What can hang from each mark:
tadi: mavodut muliv selek zerom zoli
selek: mavodut tadi
zoli: mavodut
zerom: tadi
mavodut: muliv zerom zoli

Known rows, with every way that one mark hangs from another:
zoli{mavodut{muliv zerom{tadi{selek}}}}: [-17.3   9.2  -6.0  44.5 -28.4 -26.5  31.8 -12.0 -38.3  17.3 -41.8   0.1
  22.6 -12.4 -20.6 -14.5]
tadi{mavodut{zerom zoli} muliv selek}: [-42.9   4.7 -26.6 -23.6  24.7 -29.1  -8.1   7.4 -32.8  17.5 -36.8  -0.5
  23.3  12.1  -3.6  -4.7]
selek{mavodut{muliv zerom}}: [-16.3   7.3  -9.6  19.4 -51.5 -15.4  31.7 -25.7 -50.9   7.4 -33.5  -6.2
  12.7 -23.4 -16.4  -0.3]
zoli{mavodut{zerom{tadi{muliv}}}}: [-28.0   8.6 -18.2  19.9 -29.9 -34.5  27.1  -9.5 -23.0  17.2 -28.3   1.7
  26.7 -12.8  -8.0 -15.6]
zerom{tadi{mavodut{muliv} selek zoli}}: [-22.8 -22.9   9.7  -3.1  18.9  -5.1 -20.4  11.0 -46.4   9.5 -43.8 -11.6
  12.2   8.8 -20.2  -8.5]
zoli{mavodut}: [-47.5   2.9 -10.6   9.4 -53.4 -22.3  36.8 -15.1 -15.8  11.9  -6.1  -8.0
  12.8 -25.9 -16.0 -15.3]
selek{tadi{mavodut{zoli} muliv}}: [-43.6 -23.8 -13.0 -23.0 -21.1 -34.0  19.4   4.7 -14.4   3.0  -6.2 -16.7
  10.0  -7.6  -4.1   4.2]
selek{mavodut tadi{muliv zerom zoli}}: [-20.9  -6.8 -15.1 -41.3 -31.0 -37.0  21.0 -17.2  -0.2   3.5 -25.1 -13.6
  -6.0 -18.1   5.5   8.9]
zerom{tadi{selek}}: [-22.4 -26.1  -0.7  12.5 -12.1  -8.2  -3.0  14.3 -36.0  15.3 -12.8  -8.6
  26.6   0.0 -36.3 -10.9]
zerom{tadi{mavodut muliv selek}}: [-28.0 -20.4  -4.9  -6.3  11.9 -25.0 -21.0  20.2 -42.9  10.0 -19.3   2.1
  28.2   4.1  -8.5 -12.1]
mavodut{muliv zerom{tadi{selek}} zoli}: [ -5.5  -7.0 -15.1  42.3   2.8  -3.2  14.5   7.5 -56.5  20.9 -62.9  -5.9
  38.5  20.2 -49.5  -7.8]
zoli{mavodut{muliv zerom{tadi}}}: [-18.4  10.0  -7.2  42.5 -34.5 -27.2  34.4 -12.9 -40.3  14.7 -40.0  -1.6
  25.3 -14.1 -16.6 -14.4]
selek{tadi{mavodut zerom}}: [-40.4 -16.3  -1.8 -34.6 -29.9 -37.0  31.7 -11.5  -5.6  14.3  -0.5 -42.1
  14.8 -18.2   0.9  20.2]
selek{mavodut}: [-38.0  -9.9  -9.4  -7.1 -61.8 -11.2  25.7 -20.5 -29.3   6.7  -5.7  -7.5
   6.0 -28.6 -19.7  -3.3]
tadi{muliv zoli{mavodut{zerom}}}: [-28.7  28.0 -26.8 -18.9   0.8 -25.9   1.6  -1.6 -22.3  -1.2 -43.1   2.5
   7.0  -0.9  12.6 -20.5]
zerom{tadi}: [-23.9 -24.2  -3.3   9.2 -24.5  -8.7   2.5  12.5 -39.3   9.7  -9.7 -12.3
  32.5  -4.0 -27.7 -10.8]
mavodut{muliv zoli}: [-31.4  -6.6 -12.8  22.5 -31.0   7.1  24.2   6.3 -52.2   4.3 -31.5 -11.8
  24.7   2.1 -45.0 -11.9]
tadi{zoli}: [-37.2   1.6  -8.7 -26.0 -15.6   3.6   2.5  -1.8 -24.9   0.2 -23.1 -25.4
   2.6  -3.4 -13.9  -8.3]
zoli{mavodut{muliv zerom}}: [-25.7  20.3 -10.6  35.5 -42.6 -26.1  42.9 -19.9 -37.0  12.3 -34.4  -6.2
  19.4 -20.3 -12.4 -12.3]

Rows:
[-40.0 -13.1 -16.7 -40.3 -13.6 -41.9  21.7   1.2  -6.0  11.0 -10.8 -26.1
  19.8  -5.9   3.4  11.7] => selek{tadi{mavodut{zoli} muliv zerom}}
[-25.2 -14.2 -26.2   9.6  -8.9  -7.8  16.4   4.0 -30.2  26.1 -41.5 -13.6
  41.8  17.0 -41.4  -5.0] => mavodut{zerom{tadi} zoli}
[-25.3 -13.4 -25.7   1.2 -32.5 -17.0  17.4 -12.5 -29.9  18.4 -37.8   4.6
  23.0  -3.7 -27.9  -6.0] => selek{mavodut{zerom{tadi{muliv}} zoli}}
[-36.6 -15.9 -17.3 -19.5 -14.9 -38.7  22.3   0.5 -15.8   8.0 -16.7 -18.2
  14.2  -4.1  -0.3   7.6] => selek{tadi{mavodut{zerom zoli} muliv}}
[-18.1   9.3 -21.9  30.3 -18.3  -2.2  30.8  -3.1 -54.0  13.6 -52.4 -15.1
  33.3   9.0 -38.0  -4.7] => mavodut{muliv zerom zoli}
[-15.1 -13.2  -9.5  -6.9  18.6 -10.6 -26.1  24.0 -35.6   4.5 -33.2   2.7
  18.2  13.0 -18.4 -19.3] => zerom{tadi{muliv selek zoli}}
[-45.5 -22.3  -7.0 -35.9 -25.8 -32.1  33.5  -9.5  -0.5  18.5  -8.4 -39.7
  16.4  -9.8  -9.9  18.7] => selek{tadi{mavodut{zoli} zerom}}
[-26.5   3.6 -15.4 -32.1 -16.0 -40.1  23.9  -4.5   5.0   4.7 -21.5 -21.0
   4.6 -10.1   6.9   1.3] => selek{tadi{muliv zerom zoli{mavodut}}}
[-23.4 -18.9 -26.6  -5.9 -42.0 -35.9  36.8 -16.5  -9.5  11.4 -28.0  -1.0
   4.6 -11.7 -18.0   5.7] => selek{mavodut{zerom zoli} tadi{muliv}}
[-29.2 -32.5   3.2  11.3   4.1  -7.6  -7.7  14.0 -46.7  16.7 -32.9  -6.6
  26.8   8.4 -35.0  -7.9] => zerom{tadi{mavodut{muliv zoli} selek}}
[-26.1 -10.1 -11.4 -22.3 -17.9 -24.9  12.8   6.1 -12.3  -6.4 -13.1 -18.1
  -2.2  -7.3  -2.5  -1.9] => selek{tadi{muliv zoli}}
[-21.7 -30.1  -0.4  11.2 -22.3  -9.9  -0.1   4.5 -33.8  16.2 -16.7  -1.5
  19.9  -6.0 -36.6  -9.7] => zerom{tadi{selek{mavodut}}}
[-42.5 -25.5  -8.0 -15.6 -27.2 -28.5  34.0  -9.3  -9.9  15.4 -13.8 -31.8
  11.0  -8.5 -15.0  14.3] => selek{tadi{mavodut{zerom zoli}}}
[-52.6  -6.2 -17.2 -22.5 -10.9 -15.9  16.6  -9.6 -30.0  20.5 -28.4 -25.1
  25.9   1.1 -11.1   5.0] => tadi{mavodut{zerom zoli}}
[-25.2  -3.4  -3.1 -18.2 -27.5 -28.2  36.0 -13.5   0.3   9.0 -25.0 -32.8
   1.1 -14.2  -7.9   7.0] => selek{tadi{zerom zoli{mavodut{muliv}}}}
[  2.2   7.1  -5.6  42.8 -14.6 -14.4  16.0   1.6 -68.3   9.0 -45.8 -12.8
  38.0  -0.2 -20.8  -5.2] => mavodut{muliv zerom{tadi}}
[-24.5  32.0 -27.4 -56.4  13.0 -21.6  -9.9   7.2 -21.1   0.2 -33.7 -19.4
  21.8   5.7  17.2  -7.2] => tadi{muliv zerom zoli}
[-33.5  10.0  -4.5  -1.9 -22.4  -4.8  16.0 -10.1 -26.7   0.0 -37.9 -12.6
  -2.3  -9.9 -12.4 -16.0] => tadi{zoli{mavodut{muliv}}}
[-24.2  -2.5 -16.4 -23.8 -28.8 -40.7  27.3   2.9  -9.4   5.1  -0.1 -25.5
  20.1 -14.3   1.4   7.7] => selek{tadi{muliv zerom}}
[-40.1 -29.4   0.6  -4.7 -32.2 -22.0  31.8  -4.3 -22.8   6.1 -12.6 -27.5
   6.4 -11.9 -19.5   9.3] => selek{tadi{mavodut{muliv zoli}}}
[-35.2  17.8  -0.3 -50.7  13.4 -13.3  -1.9 -11.2 -35.2   7.6 -48.0 -39.1
  14.4   0.0  14.9   8.6] => tadi{mavodut{muliv} zerom zoli}
